Each row was made from one small tree. Brackets hold a mark, then the marks that hang from it, in alphabetical order. Every link used is in the known rows. Write each row's tree.
Known rows:
{tozol lomuf {soro tepu} vufo zipepir}: [-58  24  -8  21  36 -14   2  31 -15 -56  16  75 -35  42 -13  51   5  73
 -25   6  17  15]
{tepu soro {zipepir pova {tozol minosep vufo}}}: [-50  18   6 -21   0 -17  16  44 -20 -30 -29  40  36  21  -5  16 -18  -8
   2  -2 -39 -29]
{lomuf {tozol minosep soro vufo {zipepir tepu}}}: [-65  -3  -3   4 -19 -10  22  12 -18 -42  -9  45  -8  40  -9  76 -18  58
 -27  17  -4 -21]
{zipepir pova}: [ -1  -5  -6  -7  -6 -11  -7  22 -26  -1  -7  10  -6  -1 -20  -4 -21  13
  13   3 -25 -25]
{soro {tepu {zipepir kiger}}}: [-24  -6 -17 -11  19 -16   3  33 -17  -7   0  21   6  15 -15   8  17  -6
  -8  -4 -19 -17]
{soro {tepu {zipepir tozol}}}: [-31  -4 -11  -7  25 -22   0  29 -24  -5  -1  22  12   6  -7  -3  17  -7
  -1  -4 -23 -11]
{minosep {tozol zipepir}}: [-21  10  -9  18  -3 -17  -7  28  -9 -12   5  25 -31   6   7   6  24  33
  12 -20   9 -10]
{kiger {zipepir pova {tepu soro} tozol}}: [-17 -20  11  -3  10  -4  -4  36 -19   4 -45  19  25  -7  10   5 -39 -45
   2  31 -15  -9]
{kiger {zipepir pova {tepu soro} {tozol lomuf minosep}}}: [-36  -8  14  -2  27   4   6  28 -19 -20 -43  44  17  17  17  28 -31 -19
  -9  33 -19   8]
{tepu soro {zipepir kiger pova {tozol lomuf minosep}}}: [-52  10  -2 -22  27  -8  25  26 -11 -27 -31  47  37  26   9  29  -9 -31
  -9   5 -51 -16]
{tepu soro {zipepir kiger}}: [-21   9 -12 -27  -3 -15  16  46 -14  -2 -10  20  28  23  -6   5  -2 -21
   9 -17 -20 -36]
{minosep {tozol lomuf {soro tepu}}}: [-30   2 -16  19  30 -13 -19  13 -10 -18  15  48 -28  20   5  13  34  69
  -9 -25  -4  12]
{pova {zipepir kiger {tepu soro}}}: [ -7 -23  -9 -29 -18 -15  11  23 -27   3 -22  11  19  27 -18  23   5 -31
   6   5 -24 -18]
{lomuf {tozol soro vufo {zipepir kiger tepu}}}: [-52 -17 -14   4  -9 -10  19   4  -3 -31 -19  29  -1  28 -16  71 -20  23
 -32  24  -4 -24]
{zipepir kiger pova {tepu soro} {tozol minosep vufo}}: [-51 -23  -3 -23  16  -9  24  -1  -5 -25 -54  36  32  17 -22  52 -21 -36
 -26  30 -37  -9]
{tepu soro {zipepir kiger pova {tozol minosep}}}: [-51   4   0 -26   5 -13  27  32 -15 -13 -32  33  43  14   5  23 -12 -43
  -3   2 -50 -29]
{tepu soro {zipepir kiger {tozol lomuf vufo}}}: [-43  17 -14 -20  31 -11  20  23   2 -33 -25  38  34  36 -10  24   5 -22
  -8  -2 -22 -15]
{kiger {zipepir tepu {tozol minosep soro vufo}}}: [-60   0   8   6  -3  -4  13  19  -9 -33 -27  33   3  34  -3  58 -18   3
 -20  26  18   4]
{tozol lomuf minosep soro vufo {zipepir pova tepu}}: [-65  17   7  12  13  -8  13  27 -12 -69 -17  78 -34  48  -4  83 -34  52
 -30  20   0  12]
{vufo {tozol lomuf minosep soro {zipepir kiger tepu}}}: [-76  -6  -6   9   1 -16  27   4 -31 -42   0  60 -25  39  -4  88  21  25
 -52   4   5   9]
{vufo {tozol lomuf {zipepir tepu}}}: [-30 -11  -8  10   9 -19   2  15 -40 -25   0  35 -28  16 -11  36  17  19
 -27   2   6   4]
{kiger {zipepir tepu tozol}}: [-18 -16   2   3   9  -6   0  20 -13  -1 -30   5   7   6   2  15 -15 -33
  -1  27   8  -1]

Which tree is each row?
[-38   8   0  -5  -5 -23   4  34 -17 -12 -15  22  16   4   5  15 -25 -19
   4  -4 -35 -24]
{tepu {zipepir pova {tozol soro}}}
[-13 -11   1   2   0 -16  -1  35 -22 -11 -20  27 -20  -1  -4  23 -34  -7
   2  18  -9 -11]
{tozol {zipepir pova tepu}}
[-29 -22  -9 -25  -5 -18  18   7 -16 -16 -38  15  32  29 -27  36   9 -44
  -6  17 -26  -9]
{pova {zipepir kiger {tepu soro} {tozol vufo}}}
[-41  11 -14   8  33 -10  -6  15 -16 -43  13  57 -21  42 -28  34   9  76
 -21  -2   4   9]
{tozol lomuf {soro tepu} vufo}
[-71 -14  -4   1 -12 -22  11  26 -44 -23   2  44   4  15 -14  48  22  16
 -45  -9 -31 -14]
{vufo {tozol minosep {soro {tepu {zipepir kiger pova}}}}}
[-72  16   1  11   6 -17  19  35 -33 -29  24  66 -27  31   3  53   9  59
 -17  -1   7   0]
{tozol minosep {soro tepu} zipepir}
[-47 -11   3   9   3 -15   8  17 -45 -38 -10  50 -26  17  -6  52   4  24
 -34  12 -14   5]
{vufo {tozol lomuf minosep {zipepir pova tepu}}}
[ -4 -26 -12 -21 -20 -15   8  11 -23  -3 -19   1   4  27 -24  30   9 -29
   2  11 -20 -13]
{pova {zipepir kiger tepu}}
[ -6 -31  -7 -24   7  -9   6  20 -14   6 -39  18  19   1 -15  18 -32 -35
  -5  15 -33 -21]
{zipepir kiger pova {tepu soro}}
[-36 -22  -4   2  16 -15   8  20 -32 -22 -23  45  -5   6  -8  41   0 -13
 -35  13 -18  -1]
{vufo {tozol lomuf {zipepir kiger pova {tepu soro}}}}
[-47   0  -5 -20  33  -8  19   0 -14 -36 -29  51  16  42 -15  45  -1  16
 -16  12 -13   8]
{zipepir {tepu soro} {tozol lomuf minosep vufo}}
[-24 -15  11  -1  10  -4  -5  37 -12 -14 -51  23  24   3  -5  14 -40 -34
  -5  34  -9  -7]
{kiger {zipepir pova {tepu soro} {tozol vufo}}}
[-50  -3   1  18 -26 -26   3  31 -46 -17   8  36 -20  -1  -8  35  -2  25
 -22  -5  -6 -18]
{vufo {tozol soro {zipepir pova}}}
[-55 -16 -18  -2  27 -17  17  -9  -9  -4  -3  28  11  11 -14  37  18  -9
 -24  10 -16   0]
{zipepir kiger {tozol {soro tepu}}}
[-58  -5  -8  -7  -9 -12  12  21 -33 -16  10  36  14  30   1  37   5  57
 -17  -4 -34 -31]
{lomuf {tozol minosep {soro {tepu zipepir}}}}
[-41  -2 -15  12  10 -14  15   7 -30 -29   7  34 -23  19 -17  40  33  13
 -30   2   3  -2]
{vufo {tozol lomuf {zipepir kiger}}}
[-57  13  -2   3  -3  -6  25  22  -8 -52 -17  46 -18  31 -25  61 -12  16
 -19  24  -7 -14]
{tozol minosep vufo {zipepir kiger pova}}
[-74  17  -2  16  -7 -18  20  17 -45 -43  23  61 -31  38  -3  63  26  62
 -34 -10   8   2]
{vufo {tozol lomuf minosep soro zipepir}}
[-22  18 -11  23  20 -11  -9  21  -5 -27   6  40 -39  18  12  12  27  47
   6 -17   7   4]
{minosep {tozol lomuf zipepir}}
